Each row comes from the steps of one path. Every step used is in the known rows, and no mark comes twice. Write the path behind each row, first mark first.
Known rows:
d/v/h/u: [ 1.25 -1.85  1.68 -0.68  0.38 -2.31  0.15  4.31  2.91 -2.90  0.21 -1.92
 -3.00  0.42 -0.23 -0.60 -0.05  1.83 -2.39  0.01  0.14  1.00  2.00  1.35
 -2.11]
g/q/x/h/v: [ 2.98 -3.33 -0.41 -1.67  0.07 -0.21 -1.30  0.52  1.92 -0.16 -1.31 -2.04
 -5.26  1.74  1.01 -1.19 -0.15  2.82 -3.41  1.26 -1.39 -3.44  1.49  2.18
 -0.76]
h/v: [ 0.03 -1.81  1.36  0.96  1.01 -1.90 -1.39  0.14  1.03 -1.74 -0.91 -1.26
 -1.80 -2.49 -0.68 -0.63 -0.42  1.09 -1.60 -0.36  1.01 -1.97  0.15  1.36
  0.49]
x/h: [ 0.62 -3.96  0.65 -0.86  0.01 -0.05 -2.30  1.41  1.27 -1.11  0.55  0.05
 -4.12 -0.17 -0.03  0.03  0.47  1.05 -3.50  0.36 -0.20 -2.19 -0.13  0.61
 -0.84]
z/y: [-0.16 -1.34 -1.69 -0.75  1.77 -0.36 -2.96  2.91  0.81 -1.28 -0.21 -0.54
 -2.87 -0.51 -0.44 -1.70 -0.67 -0.12 -1.37 -2.29  1.51  0.96 -0.93  2.16
  1.14]
x/h/v: [ 0.73 -4.92  2.43 -0.06  0.34 -2.11 -2.38 -0.12  1.82 -1.67 -0.51 -0.33
 -3.70 -2.46 -0.25 -0.35 -0.07  0.76 -3.52  0.81 -0.27 -3.10  0.12  1.03
 -0.73]
y/h/u/k/g: [-2.36 -2.19 -0.72  0.75 -1.01  2.64 -2.62  3.96  3.36 -0.59  1.52 -3.97
 -4.52  2.69 -2.01  0.16  1.65 -0.58 -4.46 -1.10 -3.32 -0.23  2.50 -0.82
  1.39]
q/y/h/u/k/g: [-0.34 -1.06 -1.12  0.23  1.10  2.43 -2.05  4.57  3.25 -0.65  1.05 -2.65
 -4.12  5.07 -0.90  0.19  0.95  0.37 -3.71 -1.36 -3.20 -0.55  2.73 -1.92
  4.40]
k/g: [-1.50 -0.13 -0.99  0.60  0.37  2.35 -0.79  1.86  0.21 -2.32  0.90 -1.11
 -3.57  0.99 -1.15 -0.43  0.98  1.29 -1.12 -0.34 -0.94 -0.45  0.83 -0.32
  0.41]
v/h/x: [ 1.31 -1.32  1.60 -2.13  1.41 -0.15 -0.29  3.27  0.78 -0.97 -0.46 -0.81
 -4.42  0.36 -0.33 -0.26 -1.39  0.31 -2.65 -0.88 -0.28 -0.48  1.82  2.11
 -1.51]
u/h/v: [-1.68 -1.98  2.88 -0.67  1.50 -2.15 -1.26 -0.02  1.97 -2.71 -0.29 -1.25
 -2.38 -3.77 -0.83  0.30 -0.89  1.02 -2.32 -0.57 -0.77 -3.37  0.44  0.68
  0.86]
k/g/q/x: [ 0.62  0.57 -3.00 -0.90  0.16  3.63 -0.04  2.15  0.56 -1.12 -0.01 -2.48
 -5.17  4.39  0.03 -1.20  0.92  3.01 -1.40  0.47 -2.17 -1.12  2.17  0.77
  0.17]
x/q/y/h/v/d: [ 1.72 -4.13  1.15 -0.97  2.50 -1.63 -2.28  0.65  1.94 -2.57 -0.69 -0.53
 -2.06  3.23 -1.01 -2.36 -0.08  2.94 -1.99 -0.17  1.40 -1.86  0.14  2.00
  3.01]
x/h/u: [ 1.08 -4.98  0.50 -0.28 -0.53  0.20 -1.91  2.97  2.52 -0.58  0.81 -1.43
 -4.45  0.46 -0.54 -0.25  0.52 -0.12 -4.56  0.46 -0.77 -1.36  1.32 -0.44
 -1.22]
q/x/h: [ 2.33 -4.62 -0.44 -1.88  0.29  0.65 -2.87  0.78  1.10 -0.67  0.50 -1.33
 -4.51  1.55  1.26 -0.90  1.35  1.71 -3.21  1.19 -1.15 -1.92 -0.16  1.38
 -1.66]
a/q: [ 1.60 -0.32 -2.15 -0.79  1.35  2.39 -2.32  2.21  1.70 -0.42  0.52 -1.39
 -2.98  1.35 -0.98 -1.31 -0.15  2.07 -2.07 -1.68  0.95 -0.27 -0.22  2.07
  1.04]
a/q/x/h/y: [ 3.79 -3.87 -1.14 -3.56  1.51  1.91 -2.13  2.28  2.24  0.61  0.59 -0.88
 -3.61  2.81  1.16 -1.51  0.16  0.73 -2.82 -0.54 -1.19 -0.66 -0.29  2.93
 -0.28]
u/k: [-0.66 -0.74 -0.49 -0.11  0.68  1.57 -1.02  1.72  0.71 -1.85  1.43 -1.75
 -2.46  0.89 -1.29  1.41  0.82  1.33 -2.43 -0.32 -1.40 -1.16  0.49 -0.61
  0.56]
g/q/x/h/y/z: [ 2.35 -2.56 -1.29 -3.00  0.49 -0.60  0.35  3.27  2.73  1.03 -1.31 -0.96
 -3.65  3.67  2.19 -2.22 -0.91  0.79 -2.02 -0.44 -0.82 -2.03  2.06  1.85
  1.32]
z/y/h/v: [-1.15 -2.94  0.00 -0.16  1.20 -2.41 -4.96  2.18  2.73 -0.46 -1.56 -1.52
 -3.28 -1.98 -0.51 -2.46 -1.06 -0.93 -2.75 -3.02  1.07 -0.26 -0.71  3.89
  2.33]
a/q/x: [ 3.18 -1.16 -2.97 -1.76  1.57  2.99 -2.96  1.64  1.61 -0.03  0.46 -2.58
 -3.57  2.80  0.23 -2.21  0.71  2.59 -2.05 -0.77 -0.03 -0.10 -0.31  2.70
  0.10]
g/q/y/h/u: [ 1.71  0.29 -2.47 -0.45  0.79  1.07 -1.08  5.11  3.52  1.66 -1.10 -1.99
 -4.11  5.48  0.41 -0.84 -0.96  2.14 -3.64 -2.02 -0.25 -1.85  3.06  0.68
  4.70]
k/g/q/x/h/v: [ 1.29 -2.64 -0.62 -0.87 -0.05  1.60 -0.82  0.67  1.59 -1.56 -0.62 -2.28
 -6.24  2.47  0.12 -1.35  0.62  2.49 -2.69  1.65 -3.21 -2.81  2.22  0.85
 -0.68]
v/h: [ 0.59 -0.50  1.21 -1.08  1.21 -0.47 -0.53  3.41  1.36 -1.42 -0.23 -0.57
 -3.86 -0.02 -0.96  0.15 -0.79  1.65 -2.10 -0.89  0.62 -0.78  0.56  1.95
 -0.29]
z/y/h/u/k/g/q: [-1.66 -1.42 -2.85 -0.61 -0.10  2.45 -3.00  5.65  3.73 -0.17  0.23 -3.72
 -5.93  3.65 -1.81 -1.35 -0.13 -0.98 -4.23 -2.56 -2.86  0.99  2.57  0.95
  2.41]
k/g/q/x/h/u: [ 1.53 -2.60 -2.11 -1.15 -0.75  3.42 -0.45  3.10  2.21 -0.70  0.42 -3.09
 -6.88  4.88 -0.11 -1.26  1.10  1.78 -3.67  1.36 -3.51 -1.28  3.25 -0.40
 -1.04]
u/k/g/q/x/h/v/d: [ 0.93 -3.18  0.80 -1.44  0.06  1.15 -0.41  0.18  1.22 -4.38  0.72 -3.12
 -4.79  2.86 -0.35 -0.45  1.12  3.26 -2.45  2.60 -4.68 -2.93  2.35 -0.10
 -1.29]

Write each row's path:
[ 2.69 -5.49 -0.46 -1.39 -0.16  0.84 -2.52  2.24  2.31 -0.29  0.75 -2.58
 -4.84  2.12  0.81 -1.19  1.46  0.66 -4.22  1.30 -1.59 -1.08  1.09  0.36
 -2.07] : q/x/h/u
[ 0.68 -0.86 -2.65 -0.41 -0.27  4.30  0.33  3.72  2.16 -1.17  1.42 -4.77
 -5.35  5.25 -1.35  0.05  1.49  1.22 -3.32  0.83 -4.51 -0.20  3.76 -1.80
 -0.19] : h/u/k/g/q/x
[ 1.59  0.73 -0.35 -1.09  1.64  2.46  1.76  6.26  3.09 -1.65  0.54 -2.59
 -6.05  5.75 -1.86  1.02 -0.73  1.61 -3.44 -0.09 -3.78 -0.51  4.45 -1.76
  2.08] : v/h/u/k/g/q/y
[-1.42 -2.39  4.00 -1.16  1.59 -3.43 -0.90 -0.43  1.36 -4.98 -0.13 -1.25
 -0.81 -3.95 -0.38 -0.66 -0.93  2.27 -1.13  0.05 -0.19 -3.45  0.24  1.28
  0.09] : u/h/v/d
[ 1.29 -1.20 -0.60 -1.32  1.84  0.35 -2.75  2.97  1.62  0.79 -0.68 -0.58
 -3.14  3.30  1.30 -0.95 -0.69  0.57 -2.99 -2.31 -0.26 -1.44  1.57  1.32
  3.68] : q/y/h/x
[-1.75 -0.96 -1.75  0.30 -1.32  3.32 -1.53  4.61  3.68  0.23  0.82 -4.19
 -5.46  4.35 -1.90  0.15  0.94  0.52 -4.74 -1.15 -3.60 -0.95  3.67 -0.45
  1.84] : y/h/u/k/g/q
[ 0.58 -2.02 -1.62 -1.72 -0.30  4.02 -0.66  1.77  1.37 -1.87  1.44 -2.73
 -6.55  4.75 -0.61  0.70  1.58  2.42 -3.56  1.70 -5.23 -2.12  2.43 -0.93
 -0.62] : u/k/g/q/x/h
[-0.82 -0.83  0.16 -0.91  1.36 -2.27  0.95  3.74  1.98 -0.11 -0.77  0.22
  0.38  0.16  0.95 -1.82 -1.40 -1.63  0.14 -2.65  1.74 -0.09  0.86  0.98
  3.16] : h/y/z
[-0.96 -2.98  2.39  0.39  0.07 -3.17 -3.34  0.46  2.03 -2.33 -1.04 -1.90
 -0.98 -1.88  0.04 -1.96 -0.14  1.87 -1.91 -0.99  1.24 -2.34  0.05  3.39
  1.04] : y/h/v/d
[ 3.40 -2.76  1.50 -3.00  2.90 -1.47  0.57  2.81  1.44 -3.12 -0.18 -0.03
 -3.86  3.75  0.02 -1.19 -0.79  2.55 -2.02  0.43 -0.06  0.61  1.99  1.73
 -1.09] : d/v/h/x/q/y
[ 1.33 -5.14 -0.55 -1.19 -0.35  3.02 -1.95  2.28  2.29 -1.73  2.05 -3.62
 -6.03  3.62 -0.41 -0.21  2.43  0.29 -4.45  2.14 -4.90 -0.80  2.18 -1.69
 -2.03] : q/x/h/u/k/g
[ 0.22 -3.41 -0.52 -0.59 -1.03  3.09 -0.26  3.68  2.91 -1.39  1.56 -2.70
 -6.49  3.62 -1.70  0.94  0.83  0.63 -5.11  1.27 -4.47 -1.69  3.49 -2.27
 -0.68] : x/h/u/k/g/q
[-0.41 -2.08 -3.53 -1.47  0.07  2.96 -3.40  5.10  3.67  0.11  0.21 -4.62
 -6.41  4.91 -0.80 -2.12  0.59 -0.56 -4.10 -1.80 -3.70  1.09  2.50  1.46
  1.71] : z/y/h/u/k/g/q/x
[ 2.64 -0.93 -2.53 -0.79  1.97  2.22 -3.55  4.69  4.21  1.29  0.05 -2.23
 -3.64  4.61 -0.30 -1.93 -0.41  1.33 -3.72 -2.77  0.09 -0.19  1.37  1.32
  4.57] : a/q/y/h/u
[ 0.30 -3.42 -1.56 -0.59  1.64  3.63 -1.62  3.53  3.06 -1.12  1.58 -2.27
 -5.27  7.21 -2.88 -0.44  1.46  0.91 -4.17 -0.20 -2.79  0.06  2.33 -1.78
  3.31] : x/q/y/h/u/k/g
[ 1.04 -5.36  3.60 -0.47  0.40 -3.43 -2.05 -0.46  1.18 -3.93 -0.34 -0.37
 -2.17 -2.57  0.23 -1.25 -0.17  2.01 -2.32  1.36  0.41 -3.13 -0.09  1.63
 -1.54] : x/h/v/d
[-0.77  1.35 -2.23  0.09 -0.04  3.09  0.43  2.61  0.57 -1.46  0.05 -1.50
 -4.68  2.98 -1.05 -0.49  0.16  2.62 -1.45 -0.41 -1.30 -1.32  2.21  0.09
  1.00] : k/g/q
[ 1.56 -0.65 -0.73 -1.68  0.38  3.14  0.96  5.18  2.90 -1.43  0.77 -4.24
 -6.79  5.18 -1.64  0.26  0.34  1.54 -3.66  0.79 -4.49 -0.14  4.11 -0.38
 -0.93] : v/h/u/k/g/q/x
[-0.84 -2.99 -1.70 -0.35  0.45 -0.33 -4.58  4.92  3.39  0.55 -0.39 -2.48
 -3.87  0.64 -0.76 -2.38 -0.44 -1.69 -3.79 -3.24  0.66  1.34  0.46  2.50
  1.94] : z/y/h/u
[ 0.43 -1.07  2.40 -1.99  1.43 -4.58  1.70  4.57  2.97 -2.53 -0.88  0.19
 -0.58 -0.05  1.34 -1.71 -1.46  0.38  0.02 -1.43  1.25  0.91  1.41  2.45
  0.43] : d/v/h/y/z
[ 2.34  1.81 -2.47 -0.81  1.97  1.09  0.42  3.32  1.05  0.06 -0.95 -0.31
 -3.15  4.46  0.72 -0.14 -1.22  3.56 -1.55 -1.19  0.53 -2.16  1.86  0.41
  3.99] : g/q/y
[ 0.64 -0.52  2.22 -2.29  1.76 -1.28  1.50  4.57  1.32 -0.53 -0.32  0.66
 -1.96  0.13 -0.18  0.73 -1.62 -0.31 -1.26 -1.79  0.44 -0.26  0.64  2.42
  0.49] : v/h/y
[ 0.86 -0.94  1.79 -1.12  0.77 -2.51 -0.18  2.96  1.79 -3.35 -0.06 -0.65
 -2.69 -0.17  0.21 -0.35 -0.17  2.87 -1.44 -0.03  0.67  0.14  0.76  2.42
 -1.72] : d/v/h
[-0.44  0.02  0.32 -0.22  1.10  0.73 -0.58  1.95  2.05 -3.47 -0.07 -2.51
 -3.35  3.95 -0.76 -0.25  0.04  3.27 -1.93 -0.06 -3.37 -2.74  2.89 -0.20
  3.60] : u/k/g/q/y/h/v/d
[ 2.83 -3.03 -0.91 -2.12  3.10  1.76 -0.47  1.60  0.02 -0.78  0.15 -0.03
 -3.64  4.61 -0.72 -1.25 -0.52  0.99 -2.44 -0.23  0.18 -0.42  1.43  0.27
  1.01] : h/x/q/y
[ 1.32  1.19 -2.35 -0.87  1.15  0.88 -1.41  3.86  2.40  1.28 -1.38 -0.79
 -3.82  4.85  0.78 -0.54 -1.04  3.19 -2.75 -2.12  0.18 -2.59  1.99  1.59
  5.03] : g/q/y/h
[-0.80  1.11 -2.12 -0.52  0.73  3.50 -0.80  3.56  2.11 -1.01  0.66 -2.14
 -5.08  5.93 -0.97  0.89  0.53  2.41 -3.01 -0.98 -3.94 -1.92  2.87 -0.99
  4.20] : u/k/g/q/y/h
[ 0.60 -2.02 -0.85 -2.64  0.20  3.37  0.93  2.70  1.32 -1.11  1.32 -1.80
 -5.02  4.82  0.01  1.17  0.92  0.88 -2.75  0.97 -5.40 -1.74  2.50 -0.56
  0.08] : u/k/g/q/x/h/y
[-0.89 -2.55 -0.66  0.54 -0.85  0.49 -3.23  3.96  3.40  0.99  0.11 -2.86
 -3.32  1.11 -0.73 -0.99  0.59 -0.28 -4.25 -1.91  0.12 -0.50  1.55  1.30
  1.34] : y/h/u
[ 0.46 -0.25  0.57 -0.91 -0.15  0.46  1.80  5.03  3.26 -3.62  0.84 -3.18
 -5.09  3.52 -1.32  0.42  0.20  2.59 -2.94  0.77 -3.34  0.59  4.10 -0.30
 -1.61] : d/v/h/u/k/g/q
[ 2.04 -3.49  1.82 -2.67  1.47 -1.28  0.32  2.31  1.31 -3.15  0.14 -0.69
 -4.05  1.89 -0.73 -1.24 -0.29  1.99 -2.39  0.63  0.03  0.88  1.62  2.59
 -3.29] : d/v/h/x/q
[ 1.31 -2.96 -1.33 -1.22  2.26  1.27 -2.51  2.27  2.03 -0.01  0.01 -0.19
 -3.78  5.13 -1.32 -1.19  0.47  2.15 -3.04 -1.09  0.90 -1.06  0.21  1.14
  3.63] : x/q/y/h
[ 0.86 -3.12  0.81 -3.49  3.38  1.13 -0.36  1.24  1.10 -1.96  0.60 -0.23
 -4.12  2.60 -0.90 -0.21 -0.98  0.91 -3.04 -0.45 -1.54 -1.99  1.61 -0.33
  1.27] : u/h/x/q/y
[ 2.41 -5.51  1.22 -1.18  0.57 -1.19 -2.98 -0.52  1.62 -1.17 -0.44 -1.66
 -4.25 -0.51  1.06 -1.25  0.83  1.41 -3.20  1.61 -1.26 -2.71 -0.01  1.68
 -1.62] : q/x/h/v
[ 1.49 -1.63  2.09 -2.00  1.02 -2.15  0.11  2.78  1.24 -2.91 -0.25 -0.90
 -3.23  0.12  0.70 -0.69 -0.73  1.75 -1.93 -0.08 -0.15  0.46  1.88  2.53
 -2.80] : d/v/h/x
